Each row comes from the steps of one path. Every step used is in the known rows, and no mark comes twice. Write the path behind each row, first mark first.
(in the rows, 128 means zero)
Known rows:
deni/gizoru/finat/fivo: [120 130 104 156 131  87 146 119 139 146  99 146 143 129  90 135 129 102
  94 167 150 106 179  84 153  70 125 161 140 146 137 125 181  98 143 157
 127]
vuli/finat: [105 111 152 149 133 136 140 109  65 134 162 114  86 106 109 147 151 133
 134 110 156 147  95 155 146 114 119  45 156 167 136 131 124 146 117 120
 153]
gizoru/podaz/fivo/deni: [ 78  87 102 130 101 121 113  85 106 174 127 111 178 122 140 157 147 100
 141  74 116 118 112 126 143  87 114 119 179 147 162 138 188  90 131  61
 116]
podaz/gizoru/finat/fivo: [132 120 116 155 111  94 157 143 137 142  96 140 134 135 104 121 157 125
 102 121 119 118 161 100 145  52 113 159 129 134 130 118 177  91 114 154
 141]
pelu/fivo/tetom/gizoru/deni: [152 123 115 133 155 105 116  98  80 167 152 159  82 122 152 103 152 102
 108 169 138 177  96 112 113 104 195 145 181  75  91 135 148 131 111 111
 109]
podaz/fivo/deni: [ 79 104 108 139 127 107 108  87  92 162 114 117 143 121 141 148 136 115
 152  77 111 128  99 117 156  67 144  93 199 133 148 141 169  95 158  76
 111]
fivo/deni/gizoru/finat: [119 123 122 114 171  63 142 109 147 152 127 113 149 127 104 116  96  89
  91 128 132 124 147 113 165  51 123 136 140 166 143 105 145 115 154 151
 116]
gizoru/podaz/vuli/finat/fivo/pelu: [ 70  83  87 184  51 157 131  97  67 114  97 123 148  87  97 165 156 140
  86  96 137 124  94 120 141 137  64  78 183 134 125 122 148  72 126  92
 132]
pelu/fivo/finat/gizoru: [141 102 170 182 176 143 156  53 105 109 148 146 131  70 101 145 102  93
 161 101 156 171 125 122 128  81  95  91 119 115 129 108 106 159 132 126
  86]
vuli/finat/fivo/tetom/gizoru/deni: [144 122 127 141 137 104 118 115  59 157 141 132  88 118 141 108 180 116
  97 149 141 163 100  85 104 111 194 122 185  84  82 139 158 139 115 133
 123]
tetom/gizoru/podaz/fivo/pelu: [ 92 110 112 171  40 159 139  69  98 156 105 126 155  83 111 175 174 143
 107 110 151 173  89 133 151 116  85 136 174 110 132 120 138  60  87  66
 144]
podaz/gizoru: [105 129 149 172 123  69 128 111 126 158 117 150 104 111 133 142 166 158
 145 106 122 150 127 195 173  78 125  80 119 141 142 114 130 128  83 132
 141]
vuli/finat/gizoru/podaz/fivo: [123 101 145 171  92 181 171  71 111 179 126 114 165  92 129 200 168 123
 156 118 158 141 127 119 136 105  61 148 160 144 144 118 171 118  98  88
 125]
tetom/gizoru/finat: [167 158 147 108 144 113 177 137 122 154 148 133 105 126  78 121 155  94
  67 140 149 188 150  93 114  76 129 185 119 122 105 136 132  87  99 162
 132]
gizoru/finat: [149 128 135 106 167 118 186 131 130 150 143 131 130 128  92 112 127 104
  93 135 146 154 147 124 136  50 103 167 130 148 142 128 138  92 126 137
 124]
pelu/fivo: [110 108 106 155 145 134 127  81 105 141 144 178  91 120 124 139 104 106
 155 148 138 144 101 163 158 101 128 103 154 134 145 133 147 113 129  73
 132]
gizoru/finat/fivo/pelu: [ 91 109  92 155  93 123 155 114  95 124  95 140 142 101  80 119 143 136
  71 110 148 140 113  99 151  63  90 123 162 114 135 123 148  71 143 107
 137]
vuli/finat/fivo: [ 96 110 119 168 108 128 129 125  68 125 123 133 107 115 103 151 167 126
 127 121 147 113 124 103 136 109 128  71 164 154 128 143 169 122 137 126
 149]
finat/fivo: [ 93 127  95 169 127 106 129 123  92 146 113 170 127 123  96 139 167 121
 124 137 151 111 156 114 140  89 139 110 155 125 144 155 187  99 140 117
 119]
pelu/fivo/tetom: [108  84  87 160 161 136 124 100 104 166 172 160  98 135 154 113 102 148
 145 108  96 145  80 155 162  88 173  84 217 141 160 158 109 107  97  94
 119]
finat/fivo/tetom/gizoru: [124 144  99 171 123 101 120 140  87 164 156 154  90 129 114 134 189 140
  90 115 113 161 129  97 125 118 201 118 185 105 109 178 132  86  75 154
 118]
finat/gizoru/podaz/vuli: [133 125 106 166 139 144 164 102 113 164 122 149 169  96 107 184 155  97
 109 127 141 134 170 144 104 126  52 155 148 143 126 128 157  78 110 115
  51]
pelu/fivo/finat/gizoru/podaz: [134  81 149 163 132 159 163  54 127 140 162 144 178  84  94 160 135  63
 132 101 161 152 141 146 113 111  57 130  92 141 152 105 141 140  99 102
  97]
deni/gizoru: [ 91 144 123 171 155  61 117  77 124 162 126 157 121 102 111 157 126 126
 137 175 167 126 155 170 188 101 137  87 140 159 147 115 132 132 126 135
 117]
gizoru/deni: [129 123 130 120 171  94 136  94  81 163 127 159 120 113 134 107 157  98
 129 180 175 148 123 153 121  70 148 130 143  95 121 119 175 140 156  94
 102]
gizoru/podaz/fivo: [108 102 119 146  77 165 150  76 125 184 122 125 168 113 133 181 171 123
 154 135 152 136 140 150 145 105  89 158 161 144 161 133 174  76  90  65
 132]
vuli/finat/fivo/tetom/gizoru: [122 131 115 170 113 113 119 138  72 153 160 134  76 123 111 138 186 144
  89 103 113 162 111  87 126 133 192  89 195 121 102 174 128 107  75 158
 132]
finat/gizoru: [124 157 143 180 189 104 165  96  97 170 136 171 126  84  92 150 155 120
 138 122 174 156 143 136 135  64  99 119 129 117 135 125 140 152 137 129
  84]

Write each row's path:
[134 118 185 175 184 124 167  73  99 121 146 134 143  69  87 142 136 105
 142  89 166 170 145 125 123  74  96  83 112 118 131 114 103 161 130 151
  77]
fivo/finat/gizoru
[ 59 123  88 171 141  33  78  86 113 149 104 145 141 118 115 145 123 101
 124 131 133  90 147 119 178  92 156  73 161 155 143 126 175 134 166 129
 111]
finat/fivo/deni/gizoru
[157 131 153 151 177 125 154  90  66 151 114 134 114  85 133 139 145 105
 131 156 174 151 119 112 102  87 100 124 162  96  83  98 161 169 167 126
  74]
podaz/vuli/finat/gizoru/deni
[120 110 138 155 128 155 140 112  66 122 133 105  90 101 122 169 135 137
 125 114 126 137 111 141 134 141  98  58 189 172 109 139 118 105 122 131
 116]
podaz/vuli/finat
[ 88  89 128 188  58 181 158  57  89 154 103 110 165  67 114 182 156 152
 126  90 160 157  76 130 155 101  42 106 179 130 142  99 131 103 110  66
 143]
vuli/finat/gizoru/podaz/fivo/pelu
[124  63 163 151 140 159 132  55 106  83 156 127 116  95 116 124  91  87
 158 107 134 169 107 152 143 108 127  61 132 140 138 124 101 120 118 108
 117]
pelu/fivo/finat
[118  77 123 175 116 176 159  91 105 197 159 100 149 112 158 161 152 161
 148  82 110 140 100 122 143  93 120 115 221 150 159 140 124 112  74 102
 118]
vuli/finat/gizoru/podaz/fivo/tetom
[106  97  98 168  86 155 133 124  81 128 113 124 134 115 110 175 163 112
 108 120 128  99 146 104 119 146  91 100 169 159 121 146 182  86 121 123
 120]
gizoru/podaz/vuli/finat/fivo
[ 63  97 101 149 123  93  94 123  61 126 127 117 127 126 113 131 146 100
 124  64 106  99  97  94 138  90 145  47 178 148 140 143 185 128 173 110
 132]
vuli/finat/fivo/deni
[ 64 131 107 155 160  34  87  75 117 158 124 138 137 111 118 141 116 101
 134 128 136 112 133 154 183  89 153  62 156 164 148 120 144 142 156 124
 105]
fivo/deni/gizoru
[161  99 169 152 187 123 149  50  89 125 130 148 130  80 132 113 117  75
 154 151 179 165 116 113 106  69 115 124 125  80 102  93 148 178 163 116
  78]
pelu/fivo/finat/gizoru/deni
[127 104  97 145 101 139 131 101 122 179 186 156 131 128 118 150 172 100
  94 122 126 161 116 145 120 146 134 150 148 135 138 149 140  91  46  95
 133]
pelu/fivo/tetom/gizoru/podaz
[170 139 129 112 155 117 172 149 125 165 168 121 106 136 102 105 152 121
  61 118 116 181 131  91 118  73 157 173 162 127 116 146 109  81  80 168
 125]
fivo/tetom/gizoru/finat
[129  92 157 157 137 143 171  71 122 146 162 134 189  80  85 157 163  79
 124  97 172 151 155 148 110 107  59 125  84 140 156 111 141 138  94 120
  90]
fivo/finat/gizoru/podaz
[122  56 171 147  86 179 148  52 122 119 137  84 178  96 120 159 137 100
 154  99 144 158 137 142 130 114 100 102 135 146 152 126 121  90  85 103
 120]
gizoru/podaz/fivo/finat
[123 118 131 172  97 165 170  70 126 193 117 136 177  98 124 193 169 121
 156 127 161 141 147 128 135  90  70 174 154 130 151 122 175 101 104  81
 109]
finat/gizoru/podaz/fivo
[118  93 127 146 107 168 144 109  81 133 143 101 126 107 120 182 149 119
 112 110 131 131 120 151 122 159  72  85 167 181 121 129 132  97 100 113
 116]
gizoru/podaz/vuli/finat
[128 126 105 135 131 114 163 144 119 143 112 147 138 137  89 122 150 105
  88 138 141 118 166  80 128  60 116 164 145 133 137 143 184  83 139 145
 127]
gizoru/finat/fivo
[136 135 131 127 165  86 167 106 153 159 128 129 135 123  97 128 109 104
  95 170 155 137 164 127 167  60 112 155 129 165 137 104 132 113 128 155
 125]
deni/gizoru/finat
[145 130 161 150 182 112 155  84  66 157 131 139 115  85 126 128 153  99
 135 156 190 155 110 118 113  69 108 117 140  96 102  96 165 196 165 120
 100]
vuli/finat/gizoru/deni
[155 112 179 150 192 112 155  63  84 133 130 136 143  77 119 112 141  83
 138 141 188 169 130 119 102  59 121 122 117  80 104  95 145 175 160 133
  72]
fivo/finat/gizoru/deni
[ 92 115 111 151 117  90 129  74 143 181 145 155 173 111 105 172 157  90
 115 163 174 120 164 186 161 131  94 126 106 175 167 109 162 122  90 102
 122]
deni/gizoru/podaz
[172 132 135 120 131 140 180 135 132 172 154 107 113 135 116 123 147 133
  79 118 108 185 131  77 124  72 155 187 184 120 113 148 116  66  78 157
 129]
podaz/fivo/tetom/gizoru/finat
[125 136 167 181 171 129 168  97  70 153 148 137 109  81  94 161 150 130
 138 104 170 155 114 124 135  84  85  78 139 139 121 115 123 180 134 139
 111]
vuli/finat/gizoru
[154 151 139 123 151  86 127  99  77 160 137 163  93 109 123 114 187  92
 105 182 178 182 125 121 100 102 169 151 133  74  85 126 167 136 127 113
 110]
tetom/gizoru/deni
[135 140 122 164 116 130 131 114  98 179 156 130  89 121 137 152 178 159
 118 112 108 185 113 107 137 114 194 127 210 108 111 172 110  78  62 131
 124]
podaz/fivo/tetom/gizoru
[127 127 125 154  65 161 147  81 121 182 129 128 150 112 122 191 192 115
 130 140 149 162 142 125 130 127 108 173 154 126 130 138 170  69  67  86
 136]
tetom/gizoru/podaz/fivo
[ 70 115  94 163 153  54  77  58 122 147 124 154 123 116 134 146  80  89
 146 139 125 108 114 149 189 100 148  67 164 159 146 112 152 144 160 103
 116]
pelu/fivo/deni/gizoru
[123 113 114 117 162  76 134  88 150 143 123 125 139 130 114 116  71  78
 102 138 124 122 132 108 169  60 120 142 150 159 141 102 145 117 157 135
 128]
pelu/fivo/deni/gizoru/finat
[158 105 183 154 166 132 161  54  93 140 111 124 149  76 133 128 137  96
 159 147 180 168 124 100 104  57 115 136 144  77 105  97 153 165 159 122
  75]
podaz/fivo/finat/gizoru/deni
[117  94  89 144 152 119 157 149 116 169 145 129 129 147 124 101 138 148
  93  99  99 121 134  92 141  57 165 132 203 140 157 163 143  82 110 144
 109]
gizoru/finat/fivo/tetom
[126  77 183 154 112 165 146  55 104 105 129  90 145  90 123 148 126 120
 170  98 141 171 128 131 141  94 130  76 156 133 141 131 102  97 110 119
 118]
podaz/fivo/finat
[136 138 150 188 167 141 167 103  75 140 130 127 110  77 106 178 140 130
 130 104 150 149 127 117 123 102  71  89 167 139  98 119 123 147 138 151
  81]
podaz/vuli/finat/gizoru
[ 68 123 112 163 129  64  93  60 122 166 102 122 144 112 143 163 111 121
 153 133 130 112 131 135 190  84 146  81 186 156 146 115 155 125 153 109
 115]
podaz/fivo/deni/gizoru
[ 98 103 104 172  76 106 151 119 109 127  79 133 139 101  93 121 148 153
  79  93 129 140 107 114 165  60  86 119 153 113 131 106 144  78 122 120
 147]
podaz/gizoru/finat/fivo/pelu
[142  97 132 163 136 157 169  83 117 133 126 126 180  87 108 180 141  88
 113 106 136 146 172 136  99 134  53 136 137 142 118 123 131  83 101 131
  48]
fivo/finat/gizoru/podaz/vuli
[129 146 119 155 144 101 124 131  92 171 176 148  81 124 114 130 180 143
  95 110 116 187 117 126 129 116 197 105 180 115 116 170 103  97  65 145
 117]
fivo/tetom/gizoru
[146 136 109 138 144  92 116 119  79 166 138 156 100 127 141 106 183 112
  94 166 142 160 118  92 103  97 202 146 178  70  90 147 167 122 117 132
 107]
finat/fivo/tetom/gizoru/deni
